Every row comes from one small tree of marks. The marks that hang from a mark follow it in brackets, in the order of their numbers. Every link used is in the known rows. Which tree was each row made from?
Known rows:
Q426(Q393 Q525 Q562(Q713)): 6 -25 1 -10 1 -4 -15 7 -7 -33 -7 1 -14 -6 -34 -22 12 8 11 -2 -9 -67 -1 5 -19 -7 -18 2 -1 -2 2 12 -9 -16 -30 -1
Q761(Q426(Q525 Q562(Q628))): 13 -32 17 -12 12 5 -22 13 -10 -38 -17 -8 -22 7 -32 -7 12 11 14 -17 -7 -59 -1 9 7 -5 -19 -19 -4 -9 24 -15 -3 -13 -44 0
Q426(Q525 Q562(Q713) Q761): 7 -25 9 -9 3 -15 -15 12 -6 -32 -10 -2 -16 -13 -32 -25 11 30 19 -4 -12 -65 -1 7 -2 -9 -10 -25 -1 -1 -1 13 -1 -18 -23 0
Q295(Q466 Q562(Q713 Q815)): 17 -6 19 -11 0 -14 -11 16 -24 -39 -1 6 -20 -3 -21 -10 13 3 7 5 -9 -47 -1 -4 -3 -4 -19 9 2 -1 14 18 -2 -11 -18 6
Q295(Q562(Q426 Q815)): 19 -21 22 -10 9 -12 -5 7 -15 -45 -3 -8 -7 1 -21 -5 11 -3 4 3 -8 -36 5 0 -4 -4 -19 -1 9 -2 50 -3 2 -11 -30 5
Q393(Q426(Q525 Q562 Q761)): 4 -14 13 -10 10 -14 -11 9 -10 -32 -14 -12 -15 -14 -37 -17 15 42 8 -8 -9 -56 4 12 -2 -7 -15 -14 -2 -5 20 0 -1 -16 -41 -2
Q991(Q562): 14 -22 17 -13 17 -9 -18 8 -8 -32 -12 -5 -5 -23 -28 1 10 23 2 -3 -14 -36 8 5 2 -6 -21 -4 -1 -2 14 -4 5 -4 -26 -3
Q815(Q562): 12 -19 16 -12 13 -6 -11 -3 -20 -33 -8 -5 -3 -25 -26 -4 16 -6 1 -6 -13 -31 9 2 -8 -4 -19 -1 5 -1 11 -2 7 -6 -20 3
Q426(Q761): 10 -25 11 -13 5 -19 -12 12 -6 -23 -10 -2 -3 -33 -25 -13 11 30 4 -11 -18 -34 6 5 -4 -11 -10 -19 -3 -3 6 2 14 -9 -23 -2
Q713(Q562(Q426 Q628 Q993)): 21 -17 14 -7 2 -8 -30 9 -6 -50 -16 3 -10 -7 -34 15 8 4 9 -6 -7 -37 4 1 0 -6 -21 4 -3 -13 35 -19 13 -9 -48 1
Q393(Q426): 8 -13 19 -14 9 -11 -10 6 -9 -34 -7 -16 -7 -21 -29 -15 7 8 -2 -5 -13 -31 8 7 -3 -9 -21 7 -1 -5 22 -6 6 -6 -31 0
Q713(Q562): 11 -17 16 -14 20 -10 -19 7 -8 -38 -18 -7 -6 -23 -34 -5 11 4 2 -1 -18 -23 10 5 -3 -8 -17 -2 -2 -2 13 -5 7 -1 -27 -5
Q761(Q426(Q393 Q525 Q562)): 8 -32 3 -13 10 3 -11 12 -9 -28 -16 -5 -15 -4 -31 -11 16 18 4 -13 -9 -55 3 7 -16 -6 -20 -7 -5 -8 16 -20 -10 -14 -49 -3
Q426(Q393 Q761): 6 -24 -1 -12 -3 -16 -13 8 -5 -17 -8 3 2 -34 -29 -8 13 37 -3 -9 -14 -45 4 1 -22 -13 -12 -8 -6 -4 1 2 14 -10 -32 -2
Q628(Q562(Q426 Q713 Q815 Q993)): 24 -21 18 -11 -11 -13 -19 12 -14 -54 -10 -9 -13 3 -34 -1 12 -18 18 3 -5 -61 4 7 -3 -3 -26 7 -2 -8 37 -4 3 -21 -39 1
Q393(Q426(Q562(Q628) Q761)): 9 -12 17 -9 -2 -13 -21 7 -10 -40 -7 -6 -7 -17 -37 -13 12 52 5 4 -6 -57 1 7 -9 -11 -14 -7 -8 -10 26 5 3 -11 -51 1
Q815(Q152 Q562(Q991 Q993)): 20 -15 13 -8 0 -7 -12 11 -18 -42 -6 6 -9 -6 -28 12 21 -17 11 -8 -8 -32 14 1 -20 -1 -21 -12 -6 -10 -5 -17 0 -14 -44 -2
Q761(Q426(Q393 Q525)): 10 -33 0 -14 7 0 -11 12 -8 -19 -15 -8 -13 -5 -28 -7 14 2 0 -28 -11 -46 4 6 -9 -5 -22 -8 -2 -7 8 -19 6 -13 -35 -3
Q628(Q562(Q426(Q393 Q761) Q815)): 16 -24 6 -9 -11 -14 -22 12 -15 -33 -13 -2 2 -10 -39 3 17 16 2 -1 -7 -60 7 6 -23 -8 -20 2 0 -5 46 1 13 -19 -44 -6
Q393(Q426(Q562(Q713 Q815) Q761)): 12 -7 20 -10 -9 -17 -13 7 -8 -49 -9 -17 -9 -11 -36 -24 11 36 10 16 -10 -62 3 6 -8 -11 -15 -7 -5 -3 21 19 -6 -17 -42 3
Q628(Q562): 12 -26 18 -16 14 -9 -15 11 -17 -33 -10 -7 -6 -25 -34 -6 16 -3 5 -3 -15 -42 8 12 -7 -5 -21 4 -4 -3 15 -2 7 -7 -25 -6
Q393(Q426(Q525 Q562(Q628 Q991))): 11 -12 19 -10 4 0 -21 6 -10 -45 -7 -9 -21 21 -35 -7 16 7 13 -4 -2 -71 0 10 3 -5 -21 4 -11 -8 22 -3 -3 -18 -50 3
Q761(Q426): 15 -31 19 -18 11 -5 -10 13 -9 -30 -15 -12 -8 -22 -24 -14 11 4 5 -14 -16 -28 6 7 -1 -7 -19 -16 -3 -7 11 -20 5 -6 -33 -1
Q628(Q562(Q713 Q815 Q993)): 21 -19 15 -13 -7 -10 -18 13 -15 -49 -7 -10 -17 -1 -34 2 14 -15 15 2 -12 -62 5 8 -5 -4 -23 8 -11 -2 9 6 1 -16 -34 0
Q562(Q426(Q393) Q628 Q991 Q993): 21 -21 3 -7 -20 -5 -25 9 -2 -38 -3 11 -5 9 -23 12 12 -1 7 -6 1 -62 0 -2 -17 -8 -22 13 -14 -17 23 -20 10 -22 -60 6
Q815(Q152): 11 -25 18 -8 10 -8 -11 19 -7 -31 -7 -1 -5 -23 -27 -12 10 -6 2 -7 -16 -19 9 2 -17 -6 -16 -18 4 -6 17 0 7 -3 -20 -10
Q562(Q993): 14 -22 11 -12 7 -14 -8 9 -4 -34 -8 1 -11 -21 -20 -2 9 7 6 -9 -16 -31 6 4 -2 -6 -17 0 -10 -7 3 -13 4 -9 -34 2
Q525(Q426(Q761)): 11 -26 8 -17 4 -18 -13 15 -8 -20 -11 -5 -5 -33 -33 -9 15 35 5 -18 -15 -35 5 5 0 -15 -21 -26 -5 -3 -2 -13 18 -11 -15 0
Q426(Q393 Q525 Q562(Q991) Q761): 8 -21 -2 -10 -3 -11 -15 11 -6 -24 -11 6 -11 -1 -33 -8 20 35 11 -5 -8 -71 2 4 -20 -9 -12 -12 -12 -5 -3 -3 -2 -24 -47 -2

Write each row's tree:
6 -28 -5 -10 2 -14 -14 13 -7 -13 -12 2 -8 -17 -31 -3 14 26 3 -25 -11 -54 3 5 -13 -7 -13 -12 -1 -2 2 4 15 -14 -24 -3
Q426(Q393 Q525 Q761)
11 -28 9 -15 5 -1 -10 8 -9 -32 -15 -7 -5 -21 -29 -15 13 29 -2 4 -11 -45 4 6 -25 -12 -19 -2 -8 -10 12 -19 -12 -10 -57 -2
Q761(Q426(Q393 Q562))
13 -25 3 -5 11 -4 -20 8 -7 -25 -14 2 -6 -4 -33 7 12 13 3 -18 -4 -54 4 4 -6 -4 -26 2 9 -6 37 -12 7 -14 -31 -3
Q991(Q562(Q426(Q393 Q525)))
21 -22 4 -11 -8 -8 -18 14 -14 -38 -8 5 -3 -4 -34 13 20 -4 9 -2 -3 -61 6 6 -23 -7 -26 18 -14 -13 18 -29 3 -22 -61 -3
Q628(Q562(Q426(Q393) Q991 Q993))
24 -17 18 -11 -4 -7 -19 25 -15 -50 -10 -2 -16 14 -35 15 22 -24 13 -3 -9 -49 12 6 -16 1 -25 -6 -16 -9 10 -7 0 -16 -51 -11
Q628(Q562(Q815(Q152) Q991 Q993))
22 -22 25 -17 2 -4 -11 10 -7 -48 -15 -14 -15 13 -28 -15 18 7 10 11 -12 -50 5 6 -2 -6 -19 -13 -13 -4 17 -18 -11 -16 -59 2
Q761(Q426(Q562(Q815 Q991)))
14 -23 7 -8 5 -9 -6 8 -15 -32 0 3 2 -21 -22 -3 11 15 -4 -1 -7 -37 3 -1 -24 -8 -20 10 5 -9 34 -12 1 -11 -37 2
Q295(Q562(Q426(Q393)))
13 -26 9 -7 7 -16 -15 3 -18 -29 -13 0 -6 -12 -32 -3 17 6 13 -25 -7 -46 7 4 2 -4 -18 -23 16 -4 32 -7 17 -17 -23 3
Q815(Q562(Q426(Q525 Q761)))
22 -20 23 -4 -9 -8 -20 9 -15 -53 2 -6 -10 14 -24 -6 5 -6 14 5 -2 -59 -3 -2 -4 -3 -20 -1 8 -5 48 16 6 -16 -24 9
Q295(Q562(Q426 Q628 Q713 Q815))
21 -25 9 -5 -19 -18 -26 14 -2 -39 -3 7 -8 -15 -26 -2 4 24 21 -11 -5 -58 -2 0 0 -9 -16 -17 -5 -13 19 -1 18 -20 -38 6
Q562(Q426(Q761) Q628 Q713 Q993)
14 -23 2 -7 -2 -16 -22 9 -7 -24 -13 4 7 -29 -33 4 12 52 -1 -7 -6 -49 6 2 -17 -11 -20 -8 3 -8 29 -11 13 -15 -40 -2
Q991(Q562(Q426(Q393 Q761)))
16 -19 11 -7 5 -7 -10 11 -20 -38 -8 4 -8 -22 -27 10 18 -11 6 -14 -11 -24 12 1 -20 -1 -21 -12 2 -9 5 -10 1 -7 -35 -4
Q815(Q152 Q562(Q993))
14 -29 -1 -12 3 -1 -9 12 -7 -30 -16 -1 -21 -4 -29 0 16 21 6 -16 -9 -59 2 7 -14 -5 -21 -4 -13 -13 4 -28 -14 -18 -64 0
Q761(Q426(Q393 Q525 Q562(Q993)))
10 -26 -4 -16 -4 -15 -16 12 -8 -15 -9 2 1 -34 -35 -4 17 40 -3 -19 -12 -44 4 3 -19 -17 -22 -13 -7 -4 -5 -11 17 -13 -23 -2
Q525(Q426(Q393 Q761))
7 -21 0 -9 -3 -11 -15 8 -7 -29 -12 -1 -13 4 -34 -7 17 32 3 -5 -10 -70 1 4 -18 -9 -13 -9 -3 -1 18 14 0 -19 -40 -2
Q426(Q393 Q525 Q562(Q815) Q761)
17 -15 8 -16 -6 -3 -15 8 -7 -40 -7 -3 -8 11 -38 -5 23 12 0 11 -7 -61 2 3 -22 -13 -27 7 -16 -2 3 -9 -7 -17 -45 0
Q525(Q426(Q393 Q562(Q815 Q991)))
16 -27 10 -10 2 -19 -17 15 -5 -27 -10 3 -9 3 -28 -9 14 9 19 -21 -9 -53 4 4 7 -5 -15 -28 0 -6 22 -15 19 -21 -30 2
Q562(Q426(Q525 Q761) Q991)
16 -20 17 -11 -10 -5 -27 10 -6 -41 -3 0 -9 4 -24 -13 10 -11 17 -1 -6 -60 -1 0 0 -7 -18 -1 -10 -4 -4 9 12 -16 -23 6
Q562(Q628 Q713 Q991)
15 -19 18 -19 9 -8 -15 9 -8 -39 -7 -2 -10 -7 -32 -15 19 16 8 7 -11 -44 5 7 -5 -12 -24 -10 -15 -3 -4 -20 -4 -14 -37 1
Q525(Q426(Q562(Q991)))
16 -26 4 -7 -10 0 -27 8 -4 -29 -5 8 -10 24 -31 3 13 -13 10 -19 1 -68 -2 1 -8 -5 -22 3 -1 -10 31 -10 17 -20 -39 3
Q562(Q426(Q393 Q525) Q628 Q991)
17 -28 17 -15 3 -3 -15 17 -10 -41 -13 -10 -22 12 -29 -25 15 -1 27 -4 -9 -65 0 7 4 -5 -19 -22 -9 -5 -7 -16 -11 -21 -43 1
Q761(Q426(Q525 Q562(Q713 Q991)))
18 -21 16 -9 4 -12 -10 14 -15 -42 1 -3 -14 13 -23 -12 12 -14 24 -10 -3 -59 0 2 2 -3 -20 -8 3 -3 15 -8 0 -22 -22 7
Q295(Q562(Q426(Q525) Q713 Q991))
24 -21 16 -12 -8 -13 -20 15 -15 -50 -6 -1 -9 -3 -32 -3 15 -15 26 2 -5 -62 5 7 -4 -4 -25 5 -12 -10 10 -19 4 -25 -45 1
Q628(Q562(Q426 Q713 Q991 Q993))
21 -16 16 -6 -16 -5 -22 7 -5 -57 -5 -2 -20 9 -28 -4 8 5 17 13 -7 -72 -3 3 -5 -7 -17 4 -11 -7 16 16 -8 -18 -45 6
Q426(Q562(Q628 Q713 Q815 Q993))
20 -18 22 -15 -5 -8 -22 13 -16 -49 -8 -12 -12 11 -36 -10 18 -25 17 10 -10 -68 6 6 -5 -4 -22 4 -11 1 6 12 5 -19 -27 -1
Q628(Q562(Q713 Q815 Q991))
8 -29 -3 -6 -3 -15 -15 12 -6 -17 -11 5 -4 -12 -31 -9 12 22 6 -24 -7 -53 1 2 -14 -8 -16 -14 6 -7 30 -8 18 -17 -31 -1
Q562(Q426(Q393 Q525 Q761))
20 -4 15 -11 3 -16 -6 16 -21 -39 -3 13 -25 -1 -16 15 15 12 2 -2 -10 -40 1 -4 -2 -2 -19 14 -6 -7 18 -3 -5 -12 -42 6
Q295(Q466 Q562(Q815 Q993))
16 -15 21 -11 13 -8 -21 17 -10 -47 -20 -9 -10 -5 -39 1 14 -13 0 0 -17 -20 13 3 -13 -3 -19 -14 4 -2 29 8 5 -1 -27 -14
Q713(Q562(Q815(Q152)))
4 -25 -2 -9 4 -11 -13 10 -6 -20 -11 5 -10 -15 -33 -12 16 43 4 -10 -10 -63 2 6 -20 -9 -11 -12 -5 -4 7 4 -1 -17 -38 -3
Q426(Q393 Q525 Q562 Q761)
26 -13 24 -9 -3 -5 -34 6 -7 -56 -17 -6 -10 27 -37 7 14 -18 12 5 -6 -49 4 -1 3 -5 -21 2 -3 -5 46 -4 14 -13 -45 2
Q713(Q562(Q426 Q628 Q815 Q991))
16 -19 12 -10 5 -9 -9 10 -4 -45 -12 -3 -26 16 -27 0 14 3 12 -4 -12 -58 3 6 3 -2 -17 -3 -8 -2 20 -1 -11 -17 -43 1
Q426(Q525 Q562(Q815 Q993))
